Each row comes from the steps of one walk. Every step used is in the known rows, and no mark comes twice. Write the walk behind each row, first mark first.
Known rows
rusu-vame: 20.8  -2.8  15.5  -49.1  -32.2  32.6  -27.4  -9.7  46.5  0.9  32.8  30.3  -18.2  -6.1  8.4  -11.4  44.2  15.9  -1.3  3.0
vefu-sedo-genadis-bezav-rusu-nilak: 18.5  -8.0  -28.0  30.2  -10.7  0.7  37.2  -9.4  -27.8  -9.7  -20.5  -16.3  20.4  11.0  7.4  22.6  -16.7  -6.8  -22.7  5.6
vefu-sedo-genadis-bezav-rusu: 31.5  6.0  -21.9  39.0  9.1  -15.7  14.8  -8.3  4.1  -10.2  -7.4  -3.8  6.0  11.0  5.9  26.1  -29.4  -23.0  -4.1  -2.1
bezav-rusu-vefu-sedo: -3.6  -19.8  -3.6  -15.6  36.5  -17.3  5.1  -1.8  -16.5  -10.9  -0.9  -11.6  2.7  12.8  -10.0  19.7  -2.6  -14.5  5.0  -4.7
bezav-vuzas: -16.8  -22.8  6.1  -12.3  14.2  16.4  -31.5  -1.7  25.6  12.7  38.4  -1.8  2.0  12.9  -22.2  4.9  36.3  -17.1  -16.3  9.0
vefu-sedo: 7.6  -0.9  8.3  6.0  11.8  -17.5  -26.1  -20.2  54.3  -2.7  14.7  5.7  3.7  3.6  -11.8  7.9  39.9  -10.2  -7.6  3.9
genadis-bezav-vuzas-vame-rusu-moto: -9.0  0.4  19.0  -19.3  -5.6  -11.1  -37.1  29.3  -34.1  15.2  -20.9  17.0  3.1  -19.7  26.6  -47.7  -10.0  -1.0  27.3  26.1
vame-rusu-moto: -3.7  -8.1  22.7  -40.6  -7.9  5.6  -6.5  -9.5  -1.0  -13.2  19.4  -6.9  -5.5  -37.6  0.8  -25.0  25.1  -12.9  29.7  3.7
bezav-vuzas-vame-rusu: -16.9  -16.9  18.7  -45.0  -0.3  19.7  -26.3  36.7  14.8  10.1  -9.3  20.6  10.8  -16.6  -7.8  -20.8  13.1  -8.0  16.6  6.6
sedo-genadis-bezav-vuzas: 4.6  1.2  -17.3  35.2  -2.9  15.0  -2.2  -12.2  15.0  11.7  30.5  -5.2  -4.3  15.0  -6.8  10.9  -5.7  -6.7  -21.8  5.5
vuzas-vame-rusu-vefu-sedo: -9.7  3.4  16.2  -34.0  6.9  -16.5  -5.8  15.7  7.4  -7.3  -37.2  16.5  2.4  -19.9  8.0  -13.1  6.0  14.8  31.1  -7.9
bezav-rusu: 12.9  -13.4  0.7  -28.4  11.2  22.2  -6.3  0.1  10.0  -3.2  26.9  -7.3  -1.6  3.3  -11.5  14.4  13.9  -26.5  -5.2  -8.6
vefu-sedo-genadis-bezav-vuzas-vame-rusu: 2.2  7.1  -3.3  24.4  -1.9  -21.1  -7.9  26.1  11.8  6.0  -39.7  22.5  18.8  -6.6  12.2  -7.7  -24.9  -1.7  16.6  14.9
genadis-bezav-vuzas-vame-rusu: -8.4  15.5  16.8  -2.4  -7.1  3.8  -32.4  33.2  -3.4  18.1  -16.2  16.2  10.2  -6.7  7.1  -34.6  -8.5  -4.1  3.1  16.6
vefu-tanen: 5.4  -11.0  19.5  -19.4  -15.3  3.5  -16.2  -15.9  47.2  -5.7  61.7  -11.8  -22.6  -6.4  -16.5  -3.3  43.1  -4.6  -13.3  -28.2
vame-rusu-nilak: -12.3  -9.3  17.6  -36.3  -28.9  37.1  20.2  -8.0  -5.6  -11.9  9.7  -22.5  12.1  -22.0  -15.0  -13.2  42.0  -6.1  -13.7  -4.1
bezav-rusu-nilak: 3.8  -27.8  -5.1  -39.7  -11.9  38.9  17.8  0.8  -26.6  -5.4  9.8  -20.6  10.3  3.5  -13.5  8.4  27.6  -11.7  -17.5  -3.5
genadis-bezav-vuzas-vame: 1.3  10.2  3.4  8.2  -3.3  4.6  -49.5  23.5  13.1  35.3  0.9  23.6  -4.2  16.7  7.8  -23.2  6.6  6.1  -15.2  17.3

Write each row's walk
4.4  26.4  -4.2  32.1  2.0  -19.6  36.4  -20.8  -10.3  -20.6  -15.8  -13.3  1.7  -8.3  3.1  7.8  -27.7  3.5  10.6  -8.3
vame-rusu-vefu-sedo-genadis-bezav
-14.6  2.7  19.8  -36.3  4.9  20.0  18.1  -10.5  -4.8  -15.9  17.8  -16.9  -7.0  -13.6  -13.0  -4.9  13.3  1.2  5.5  -15.9
vame-rusu-vefu
8.4  24.2  -4.5  11.4  -11.1  -16.8  24.9  6.4  -1.3  -5.4  -48.6  16.1  -3.1  -16.4  21.4  -3.9  -32.5  27.3  27.4  -8.2
vuzas-vame-rusu-vefu-sedo-genadis-bezav
-6.3  -3.4  -22.7  24.8  14.0  -21.2  -2.3  14.9  -10.0  17.1  -31.9  19.4  -5.6  18.8  14.8  14.2  -22.7  29.6  4.1  8.2
rusu-vefu-sedo-genadis-bezav-vuzas-vame
27.5  22.9  -12.8  50.2  -3.4  -19.6  2.2  -28.0  42.3  -3.0  7.7  2.6  -3.4  1.3  3.4  17.3  -0.5  2.1  -13.0  0.6
vefu-sedo-genadis-bezav
-13.0  7.3  -7.5  -5.9  -4.7  16.2  19.6  25.9  -30.3  7.8  -20.5  9.8  -5.3  -4.6  9.5  -7.9  -36.3  20.9  18.7  -4.9
sedo-genadis-bezav-vuzas-vame-rusu-vefu
-21.3  0.4  -4.7  41.8  23.1  -22.8  24.9  -5.1  -28.4  -14.2  -17.5  -14.2  13.9  3.1  -7.3  10.0  -33.7  -8.1  4.3  8.2
vame-rusu-vefu-sedo-genadis-bezav-vuzas
24.9  27.1  -15.1  32.4  -22.8  20.3  11.7  -27.1  36.8  7.0  29.6  -3.9  -17.7  4.1  2.3  13.1  1.6  6.8  -19.9  -9.0
sedo-genadis-bezav
-23.9  10.1  12.0  13.5  20.3  -36.2  -23.7  28.8  -33.3  10.7  -44.7  12.8  14.6  4.2  11.2  -26.5  -22.7  4.9  11.1  18.2
genadis-bezav-vuzas-vame-rusu-vefu-sedo
-10.1  -11.8  13.8  -30.3  -2.9  -0.8  2.0  -17.6  11.6  -9.5  54.1  -17.2  -31.2  -0.4  -15.2  3.3  29.3  11.5  -11.3  -34.2
rusu-vefu-tanen
6.8  5.7  -5.1  25.0  27.3  -33.8  -1.1  -7.2  -38.9  -3.0  -7.6  -10.1  4.4  20.5  5.3  9.7  -24.9  -10.2  -9.4  5.4
genadis-bezav-rusu-vefu-sedo
10.9  18.6  -17.9  41.8  3.3  -17.5  20.7  -31.8  9.4  -2.5  0.8  -7.0  -12.4  11.2  7.5  22.7  -12.3  17.0  -7.8  -7.9
rusu-vefu-sedo-genadis-bezav
-10.2  -3.3  -18.6  47.6  27.2  -26.4  5.9  -16.2  -15.4  4.7  1.0  -8.3  1.4  24.9  -4.6  24.2  -18.1  5.5  -9.9  8.4
rusu-vefu-sedo-genadis-bezav-vuzas
15.9  7.1  -25.7  11.6  -0.9  23.3  43.6  -9.5  -36.7  -3.1  12.4  -17.9  -17.0  15.0  2.8  26.4  -39.5  5.9  -4.3  -16.7
sedo-genadis-bezav-rusu-vefu
-30.0  -28.4  12.3  -54.0  -20.4  35.0  -7.3  35.8  -23.1  8.2  -23.5  5.6  20.7  -13.1  -5.7  -22.6  27.9  4.3  3.6  9.5
bezav-vuzas-vame-rusu-nilak
